Known rows, with every step that occurs:
fibete > savuv > lumero > vege > zalis: [-23 -23 -37 -33 -44 -26  48 -21 -46 -21  33  12   5 -14 -13  36  29  21
 -57  14  14 -70   7 -24 -49  -6 -11  16  64]
zalis > lumero > savuv > vege: [-54  -1 -24   2 -18 -10  38 -21 -31 -30  14  11   6 -36 -21 -25  14  25
 -51   7  39 -61  -1 -43 -43 -36  -5  -8  63]
fibete > vevi: [ -9 -26  20  18  16  -1  40   4  14 -20  14 -17 -41 -22 -17  11  23  -2
 -36 -18  67 -59  -5 -32   6  10  16 -10   2]
vege > zalis > lumero: [ -6 -16  -2 -21 -15 -11  27   8  16  -4  31   8 -30 -14 -52   2   6  33
 -61  -5  97 -46  18 -39 -27 -11  25 -21  52]
savuv > lumero > vege: [-30  -9 -43  -6 -36 -12  16 -21 -33   8  61  18   5 -11 -12  18  29  13
 -64  16  14 -56   2 -60 -65 -17 -11 -10  60]
fibete > savuv > vege > zalis > lumero > vevi: [-32 -23   0 -32 -39 -15  46  -9 -20 -29   3  19  -3  -8 -18  12  13  28
 -50  -3  40 -81   5   5 -32   2  -3  19  49]
savuv > vege > zalis > lumero > vevi > zizo: [-35  -8  16 -15 -47  -2   9  -5  28  -1  19  17 -23   6 -33 -11   2  36
 -64  -9  69 -70  -1 -11 -48 -12   8   2  40]
fibete > savuv > zalis > vevi: [-21   8  -3 -53   0 -17  65   8 -12 -39  -6 -10  12 -25 -18  37  20  16
 -36  -4  40 -64  33  15 -18   2  22  20  42]
zalis > lumero > savuv > fibete > vevi: [-34  -6 -20  26  -4 -21  37 -24 -22 -44  -3   4  -9 -48 -31  -7  34   9
 -51   6  37 -50   3 -49 -21 -37  -1 -10  52]
vege > lumero > savuv: [-45 -17 -44  -5 -25 -14  38  14 -46  -8  38   6  -4 -34 -22 -24   7  17
 -70   5   2 -41  12 -37 -41 -12   8  -2  72]
fibete > savuv > lumero: [-22 -13 -31 -25 -17 -27  60 -16 -63 -27  32   9  11 -28  -9  23  25  13
 -45  24   8 -60   4 -30 -28  -8 -19  30  59]
zalis > lumero > vege: [-36  -8 -24   1  -8  10  24 -15  -5   9  11  -4  12 -22 -24   8  15  26
 -39   4  64 -57  31 -52 -59 -21  14 -33  58]
fibete > vevi > lumero > savuv: [-18 -30   6  15  -2 -13  66   6 -13 -34  14 -32 -33 -49 -17   4  27  -8
 -61 -30  44 -60 -47 -47   4 -19   8 -25  17]
fibete > savuv > vege > zalis > lumero > vevi > zizo: [-33 -15   5 -33 -45 -17  45  -9 -12 -28  -3   4  -5  -8 -21  11  10  36
 -46   1  43 -77  10   7 -36  -5   0  30  45]
vege > savuv: [-34 -14 -14 -24  -6 -30  36   8 -25 -11   6 -11  -5 -21 -48 -18 -13   1
 -55   3  31 -27  50   2 -13  16  13   3  61]
zalis > vege: [-40  -8  11 -31  32  21   6  -2   5   3  55  -8   1  -1 -27 -10   0  31
 -33  25  44 -31  55  -6  -9  -4  15   8  88]
fibete > vevi > zalis > vege > savuv > lumero: [-20 -25  18  10  11 -16  31  -1  -7 -18   4 -17 -35 -18 -21  37  49   5
 -46 -33  63 -70  15 -20  -1   8  26 -17  47]
lumero > savuv > zalis > vege > fibete > vevi: [-46  -4  -7 -13 -13 -17  30 -10  -9 -52  29   8 -18 -15 -27   9  23  22
 -51   0  21 -42  16   9  -1 -20  23  17  64]
lumero > vevi > zalis: [-17   0  19  -8  -7 -29  14  43  -7  -9  12  -1 -11 -39 -23  32  25  23
 -20 -54  66 -47  24 -20  -5   1  18   0   1]
vege > lumero > savuv > zalis > fibete > vevi > zizo: [-44  -7 -26   1 -29  -8  37  20 -20 -16  18  -6 -12 -38 -27  -4  16  24
 -77   8  10 -48  12 -10 -24 -21  26   7  58]
vevi > zalis > vege > fibete: [-20 -19   8 -12   9 -20   7  -6  15  21  21   2  -5   4 -31  46  25  33
 -20 -17  77 -36  49  -7  -5  -7  13  18  92]
zalis > fibete > savuv > lumero > vevi > zizo: [-36 -13  -6 -10 -22 -19  34  13 -24 -16  18   6  19 -50 -21  11   6  30
 -48  48  20 -46  19  -1  10 -26 -17  54  44]
zalis > vege > fibete > savuv: [-42 -37  12 -18  10   5  17 -20  -5   5  32  16   5  18 -24  11  -6  31
 -26  37  29 -35  57   1   1   9  13  33 116]
zalis > vege > lumero > savuv > fibete > vevi > zizo: [-53 -15  -1  -5   3  12   8  -6 -11 -11  34 -13 -12 -11 -27 -17  18  28
 -60  23   3 -41  44  -8 -24 -12  23   8 102]
lumero > vege > zalis > fibete > vevi > savuv: [-23 -31  -8 -20 -50  -2  11  -6  41   4  22   4 -22 -13 -35  22   9  25
 -68 -10  68 -51  12  -7 -37 -13   8 -14  40]
vevi > savuv: [-20  20  -9 -29  -1 -15  45  -4 -21 -19  16  -6  -4 -67 -28 -19 -20   8
 -43 -19  44 -12   1 -31 -17 -20 -17   5  40]
vevi > zalis > lumero > vege > savuv > fibete: [-20  -5 -22   0 -15 -34  16 -14   1   8 -21 -11   4 -25 -39  53  48  18
 -38 -33  76 -52  41 -23 -44 -24   7 -16  66]
savuv > vege > lumero > vevi: [-51 -18  -2  -2 -35   8  12  10 -10  12  27  30  -1   3  -9 -20   0  19
 -67  -5  17 -71  -1 -14 -50   6   2   0  51]

Rows:
[-23 -35  16  16   9   3  41  19  18  -1  13 -13  -8 -51 -26   4   5   8
 -60  20  59 -44 -17 -16  34 -26  -2   6  28] => zalis > fibete > vevi > lumero
[-38   3  24 -20 -35 -13  15  28  -7 -25   9  25 -10 -52 -25 -18 -15  22
 -56 -31  38 -42  -4  -8  -7  -6  -1   4  10] => lumero > vevi > savuv > vege > zalis > fibete
[-22 -16  -7 -17 -16 -31  29   2   8   4  -1   2  11 -30 -25  47  33  30
 -33  -7  71 -53  22  17   3 -27 -18  41  54] => vevi > zalis > fibete > savuv > vege
[-34 -18 -11 -31 -25 -11  50 -22 -21 -23  10   8  10  -5  -8  10  10  19
 -37  15  24 -69   7  11 -27  -2 -22  39  54] => fibete > savuv > vege
[-23  -1  20  -2  15  11  45   3  -2 -34  -1 -12 -36 -45 -18  11  15   2
 -57 -32  49 -51  -2 -14  -3   0  30 -24  33] => fibete > vevi > savuv > zalis > vege > lumero
[-34 -42   6  11  -9  -2  37  13  14   0   1 -16  -4 -45 -30   6   5   3
 -69  16  49 -50  -5  -5  19 -19   4  -3  40] => zalis > fibete > vevi > lumero > vege > savuv
[-55 -16 -16 -16   8  11   5  -5 -21  -7  47   6   1  -8 -28 -21  14  26
 -64  29  -4 -34  48  -8 -24 -12  13   5 116] => zalis > vege > lumero > savuv > fibete
[-31  -9 -15 -14   4 -22   7  -2  -6   3  21  -5  -3 -16 -33  34  45  28
 -45 -19  43 -40  45  -7 -21 -23   8   9  96] => vevi > zalis > vege > lumero > savuv > fibete
[-35 -17  -8   0 -10   0  22  46 -34  11  29  10  -4 -31 -20 -11  -1  18
 -59 -11  18 -47  24 -39 -34  13  27 -16  42] => vege > lumero > vevi
[-30  -9 -18   7 -24 -41  31 -16 -12  -4  -7  11  -1 -25 -28  33  39  29
 -34 -31  73 -58  11 -33 -31 -32  -1   3  68] => vevi > zalis > lumero > savuv > vege > fibete
[ -3 -24   7  31  13 -17   5 -19  27 -12  -4   0 -29 -13 -35  38  56  -7
 -51 -11  38 -42  18 -13   2  -8   0   7  54] => savuv > fibete > vevi > zalis > vege > lumero
[-20 -34 -18 -33 -39  -5  47   4   3  14  26 -23   7 -31 -32  26   7  17
 -78  -6  50 -48 -23 -26 -32 -35  -2 -19  65] => vevi > lumero > vege > zalis > fibete > savuv
[-34 -17 -20 -25 -41 -23  57  -3 -22 -18  38 -13  -6 -38 -28 -14   7  10
 -85 -16  27 -47 -53 -34 -28 -44 -17  -9  62] => vevi > lumero > savuv > vege > zalis
[-27 -10 -25 -40 -50 -29  51 -15 -33 -20  18  -6   8 -18 -15  32  27  24
 -57  10  19 -76  16 -27 -59  -9   1  18  60] => fibete > savuv > lumero > vege > zalis > vevi > zizo
[-27 -16  15  12  -8   3  46  -9  -4 -24  -6  -1 -34 -40 -10 -11  10  -5
 -61 -33  43 -64 -29 -29 -18   2   2 -17  23] => fibete > vevi > savuv > vege > lumero
[-29 -25 -25  20 -51 -18  15 -30 -15  13  40  16  -9   1 -12  30  25  14
 -59  16  18 -59  -2 -63 -58 -11  -1   3  60] => savuv > lumero > vege > fibete > vevi > zizo
[-48  -9 -18 -28 -55 -31  33 -11  -1 -43  35  19 -17 -15 -27 -30  12  21
 -73 -12  25 -64 -11  -9 -40 -21  -6  13  50] => lumero > savuv > vege > zalis > vevi
[-52 -14   6 -38  22   7  11   0 -16  -6  32 -12   1  -1 -40 -22  -9  23
 -50  22  27 -30  75  15 -10  12  25   1 106] => zalis > vege > savuv
[-29 -13 -15  13 -13 -39  21 -26  -4 -55  14   0 -25 -32 -31   9  51   4
 -50 -10  13 -39   4  -8   1 -32 -14  22  52] => lumero > savuv > fibete > vevi > zalis > vege
[-34 -20  -7   2 -14 -11  19  51 -26  19  15  10   1 -38 -23  11  13  24
 -58 -18  33 -51  27 -27 -22   1  24  -9  46] => vege > lumero > vevi > zalis > fibete
[-12 -54  19  39  -9 -19  31 -12  20   9   5  22 -33  10 -25  21  -1   4
 -30   1  58 -41   4 -36  13  20  15  15  44] => vege > fibete > vevi
[-32   5   1 -32 -35 -10  29 -15   7 -14  14  22 -12 -44 -31 -26 -20  18
 -73 -11  50 -32 -16  -4 -24 -25 -26  13  53] => vevi > savuv > vege > zalis > fibete
[-24 -31   4   5 -21 -26  41  -8 -15  -9 -12  34   2   1 -26  42   0  22
 -25  10  40 -45  28  -9   0  11  20  31  66] => vege > fibete > savuv > zalis > lumero > vevi
[-29  26 -12 -23 -14  -7  38 -16 -11 -18 -10  11   3 -51 -31  17  -8  17
 -50 -21  53 -23  11 -20 -33 -27  10 -11  59] => vevi > savuv > zalis > lumero > vege > fibete
[-25 -22 -14 -13 -18 -27  31   7  -1  11  -2   5  13 -29 -24  44  32  30
 -42  -4  62 -58  22  12  -6 -24 -13  33  65] => vevi > zalis > fibete > savuv > vege > lumero
[-28   0 -12   0 -18 -22  20  15 -52 -15  55  25  -3 -34 -12   5  21  11
 -56   1  12 -52  -5 -64 -29  -6   0  -4  29] => savuv > lumero > vevi
[-22  -2   9 -37  10 -14  62  30   4  -1  10 -33  14 -49 -23 -12  -2  -2
 -61 -25  55 -58  -2 -55 -30 -11  24 -30  47] => zalis > vevi > lumero
[-31 -25  -9 -17  -2 -10  40   8  -4  -9  15   5  19 -41 -25   7  -1  26
 -40  47  39 -38  26  14  24 -20 -18  52  51] => zalis > fibete > savuv
[-28  10   4   2 -11   6  23  -8  29  -6  -9  -7 -10  -6 -32  50  23  29
 -41  -6  74 -57  31 -10 -35 -18  45 -14  41] => savuv > zalis > lumero > vege > fibete > vevi > zizo
[  0 -24  19  17  12 -20  38   8  19 -14  -1 -23 -42 -26 -20  44  46   5
 -27 -47  89 -65  -3 -29   5   2  17 -10   5] => fibete > vevi > zalis
[-27  10  -2 -37 -35 -12  33 -18   1 -17  17  17 -17 -37 -30 -24 -17  15
 -67 -24  50 -35 -17 -12 -35 -19 -21   4  49] => vevi > savuv > vege > zalis
[-36   8  -2 -44  -2 -27  41  21  -9 -26 -14 -14   0 -19 -50   1  -5   0
 -66 -14  38 -43  59  20 -19  19  45 -11  58] => vege > savuv > zalis > vevi
[ -5 -38  17 -10 -19 -10  21  20  47  -7  33  10 -43 -17 -51   9   5  26
 -69   8  91 -46   6  -4  17  -6  18   6  29] => vege > zalis > fibete > vevi
[ -5 -14  14 -45 -18 -20  31  26  40  -8  30   1 -29 -12 -48  -3   1  22
 -65 -23  88 -55  23 -27 -28   7  36 -16  40] => vege > zalis > vevi
[-25 -36 -20 -31 -53  -5  11  -5  34  10  31   6  -6   1 -37  30  11  35
 -60   9  60 -53  28   4 -41 -12   4   4  52] => lumero > vege > zalis > fibete > savuv
[-18  -1  12 -11  13   7  34  22  31 -17  13  -8  -9 -33 -33  39  18  14
 -59   6  64 -41   1  17  25 -25  24   5  26] => savuv > zalis > fibete > vevi > lumero
[-27 -20 -37 -13 -51 -15  10 -15 -13   8  64  27  -4  -8 -25  23  25  22
 -81  21  29 -57   0 -48 -55 -21  -8  -7  64] => savuv > lumero > vege > zalis > fibete
[-37 -24 -21  15 -19   2  20 -24   0  19   3  14  11  -8 -27  15   7  27
 -36  11  62 -53  30 -54 -53 -15  15 -23  74] => zalis > lumero > vege > fibete
